Known rows, with every way that one mark hangs from another
{K678 {K874 K321 K616 K668}}: [ 0.618  1.244 -1.252 -1.662 -1.955  0.625 -0.313  1.393  0.535  2.842
 -1.619 -1.373  3.120  0.347 -2.875 -0.475  3.397 -0.205]
{K321 {K874 K668 K678 K816}}: [-2.515  4.460 -0.399 -3.573 -0.862 -0.404 -0.148  2.198 -0.924  5.515
 -2.011  2.545 -2.155 -2.160  0.492 -5.147  3.303  3.026]
{K253 {K67 K816}}: [-1.768  3.171  1.823 -1.312 -1.965  0.212  0.091  0.042  1.330  1.962
 -0.959 -0.322  0.954 -0.284  3.233 -0.742  1.539  1.760]
{K616 K874}: [-1.696  0.611  1.042 -0.908 -1.312  0.999  2.143  1.305 -0.326  1.917
 -1.228 -0.007  1.253  0.522  1.942 -0.464  0.942  0.092]
{K616 {K874 K668 K678 {K816 {K67 K253}}}}: [-5.109  3.795 -1.849 -2.986 -1.782 -1.227  1.897  0.494  0.864  5.034
 -4.634  2.619  2.569 -0.909  1.819 -1.751  1.405 -0.764]
{K678 {K874 K321 K668 K816}}: [-0.238  3.628 -1.265 -2.017 -0.715  0.298 -0.636  0.436  0.107  3.834
 -3.676  2.282  1.582 -1.432 -0.413 -2.741  2.815  0.137]
{K67 K253 K816}: [-0.710  2.919  1.049  0.573 -1.772  0.471  1.115  2.052  1.688  1.388
 -0.364 -1.063  2.078 -0.511  3.064 -1.239 -1.181 -0.698]
{K678 {K874 K321 K616 K816}}: [ 1.058  2.435 -0.977 -2.703  1.093 -0.891 -2.441  1.159  1.930 -0.392
 -1.003  1.816  2.361 -0.322 -1.565 -0.911  2.477  0.355]
{K321 K874}: [-0.014  2.128  1.427 -1.624 -1.292 -0.087  0.768  2.351 -0.320  1.783
  0.396  1.274 -1.586 -1.152  2.055 -2.661  1.928  2.295]
{K874 K321}: [-1.369  1.805  1.779 -1.672 -2.027  0.826  0.698  0.626  1.243  1.458
 -1.073 -0.235  1.306 -0.683  0.919 -1.245  1.978  0.619]
{K616 {K874 K668 K678 {K816 K67}}}: [-6.173  2.832 -1.056 -4.138 -1.084 -1.052  1.840  0.126 -1.106  5.499
 -3.933  2.297  1.586 -0.833  1.035 -1.313  2.224  1.058]
{K678 {K874 K616 K816}}: [ 1.872  2.424 -1.456 -1.790  0.959 -1.014 -2.095  1.965  0.992 -0.417
 -0.130  1.837  1.818 -1.081 -1.392 -0.702  1.450  1.102]
{K816 K67}: [-2.696  1.620  0.674 -1.927 -2.345 -0.965  1.833  0.406 -0.069  1.280
 -0.366  1.169  1.910 -1.576  1.591  0.778  0.812  1.213]
{K678 {K874 K668 K816}}: [ 0.689  3.765 -1.855 -1.035 -1.068  0.121 -0.318  1.232 -0.903  3.683
 -2.785  2.404  1.453 -1.930 -0.230 -2.281  1.846  1.071]
{K321 {K874 K678}}: [-2.123  2.999  1.439 -3.138 -0.677 -0.618  0.288  1.855 -1.022  3.272
  0.267  1.310 -2.152 -1.017  0.878 -3.836  1.867  3.595]
{K616 {K874 K321 K668 K678 {K816 K67}}}: [-7.135  2.838 -0.560 -4.921 -0.907 -0.917  1.585 -0.823 -0.225  5.474
 -4.889  2.131  1.974 -0.195  1.049 -1.886  3.007  0.255]
{K678 {K874 K616 K668 K816}}: [ 1.323  2.810 -2.457 -1.582 -0.501 -0.130 -1.357  2.272  0.186  2.405
 -1.579  1.054  2.341 -1.306 -2.192 -0.806  2.498  0.665]
{K321 {K874 K616 K678}}: [-1.169  1.792  0.782 -3.484 -0.062 -1.042 -0.426  2.725  0.260  1.835
  1.471 -0.016 -1.055 -0.333 -1.137 -2.576  2.656  3.122]
{K874 K616 K668}: [-0.007  1.072 -0.147 -1.068 -3.144  1.387  0.927  2.789  0.759  2.754
 -0.384 -2.111  2.515 -0.961 -1.998  0.363  2.809  0.548]
{K678 {K874 K321 K616 K668 {K816 K67}}}: [-1.463  2.672 -2.616 -3.827 -0.774 -1.547 -0.872  0.536  0.804  2.295
 -2.675  2.090  3.745 -0.863 -1.892  0.091  3.381 -0.274]

Rows
[-4.895  2.794 -0.079 -3.840 -0.605  0.439  0.967  0.106  0.126  5.629
 -4.752  1.058  1.215 -0.012  0.350 -3.255  3.364  0.330] : {K616 {K874 K321 K668 K678 K816}}
[-2.793  1.612  0.325 -3.305 -2.276  0.629  0.231  1.371  1.350  4.288
 -1.411 -2.340  2.513 -0.267 -3.175 -1.334  3.941  0.926] : {K874 K321 K616 K668 K678}
[-0.686  2.217 -0.319 -2.697 -1.525  0.914 -0.690  1.799  2.479  2.438
 -2.293 -0.103  2.543 -1.308 -1.702 -1.414  4.240 -0.384] : {K874 K321 K616 K668 K816}
[-3.644  4.140  0.131 -3.676 -1.431  0.337  0.030  0.373  0.814  5.116
 -3.469  1.134  0.867 -1.826 -0.925 -3.606  3.303  1.212] : {K874 K321 K668 K678 K816}
[ 0.545  1.412 -0.146 -2.009 -2.483  0.750  0.821  3.668 -0.051  3.123
  0.157 -0.906  0.147 -0.806 -0.951 -1.836  3.808  1.568] : {K321 {K874 K616 K668}}
[ 0.400  3.446 -3.865 -1.932 -1.501 -1.848 -0.390  1.694  1.966  1.804
 -2.316  2.633  4.149 -1.731 -0.887  0.226  1.498 -1.147] : {K678 {K874 K616 K668 {K816 {K67 K253}}}}
[-2.407  3.760 -1.896 -3.247 -1.160 -1.327  0.055 -0.461 -0.175  3.622
 -3.763  3.246  2.646 -1.437  0.265 -1.304  2.656  0.194] : {K678 {K874 K321 K668 {K816 K67}}}
[-2.737  2.239 -0.804 -3.849 -1.971 -0.730 -0.112  0.911  1.988  2.165
 -2.332  1.003  3.302 -1.422 -1.131  0.112  3.765 -0.275] : {K874 K321 K616 K668 {K816 K67}}
[-2.982  2.929 -1.937 -1.571 -2.335 -0.432  2.089  0.972  1.384  3.691
 -4.312  2.655  3.061 -1.291  2.715 -0.686  1.399 -1.918] : {K616 {K874 K668 {K816 {K67 K253}}}}
[-3.856  2.918 -1.415 -2.339 -2.209 -0.340  2.004  0.087  2.303  3.574
 -5.405  2.417  3.561 -0.712  2.642 -1.152  2.439 -2.572] : {K616 {K874 K321 K668 {K816 {K67 K253}}}}
[-1.378  3.542 -0.836 -4.199 -0.283 -0.759 -1.084  3.166  0.285  4.176
 -0.770  1.142 -0.924 -1.561 -1.569 -3.723  4.106  2.713] : {K321 {K874 K616 K668 K678 K816}}
[-3.624  3.367 -1.458 -5.470 -0.568 -2.377 -0.490  2.219 -0.142  4.187
 -0.874  2.379 -0.034 -1.697 -0.918 -2.361  3.831  2.733] : {K321 {K874 K616 K668 K678 {K816 K67}}}
[-0.031  1.993  0.401 -2.787  0.088 -0.067 -1.486  1.437  3.095 -0.372
 -0.801  0.640  2.024 -1.187 -0.978 -0.900  2.808  0.176] : {K874 K321 K616 K816}
[-4.534  2.461  1.081 -3.941  1.010 -0.327  0.194 -0.095  0.989  2.910
 -3.087  1.848  0.596  0.423  1.259 -3.037  2.296  0.723] : {K616 {K874 K321 K678 K816}}
[-0.805  0.947  0.265 -2.027 -2.963  1.476  0.823  1.911  1.734  2.914
 -1.418 -2.263  2.986 -0.286 -2.043 -0.354  3.874 -0.253] : {K874 K321 K616 K668}
[-2.295  2.710  0.623 -4.373  0.636 -0.710 -1.825  1.002  2.660  1.167
 -0.903  0.919  1.407 -1.058 -1.840 -1.852  2.930  1.499] : {K874 K321 K616 K678 K816}
[-1.591  2.180 -0.087 -3.256 -1.636 -0.146  0.252  3.063 -0.394  4.710
  0.044 -1.007 -0.549 -0.682 -1.966 -2.790  3.764  2.559] : {K321 {K874 K616 K668 K678}}
[-2.017  2.227 -0.494 -1.404 -1.348  1.175  1.526  1.628 -0.400  4.065
 -3.533  1.291  1.407 -0.661  1.501 -1.864  2.351 -0.131] : {K616 {K874 K668 K816}}
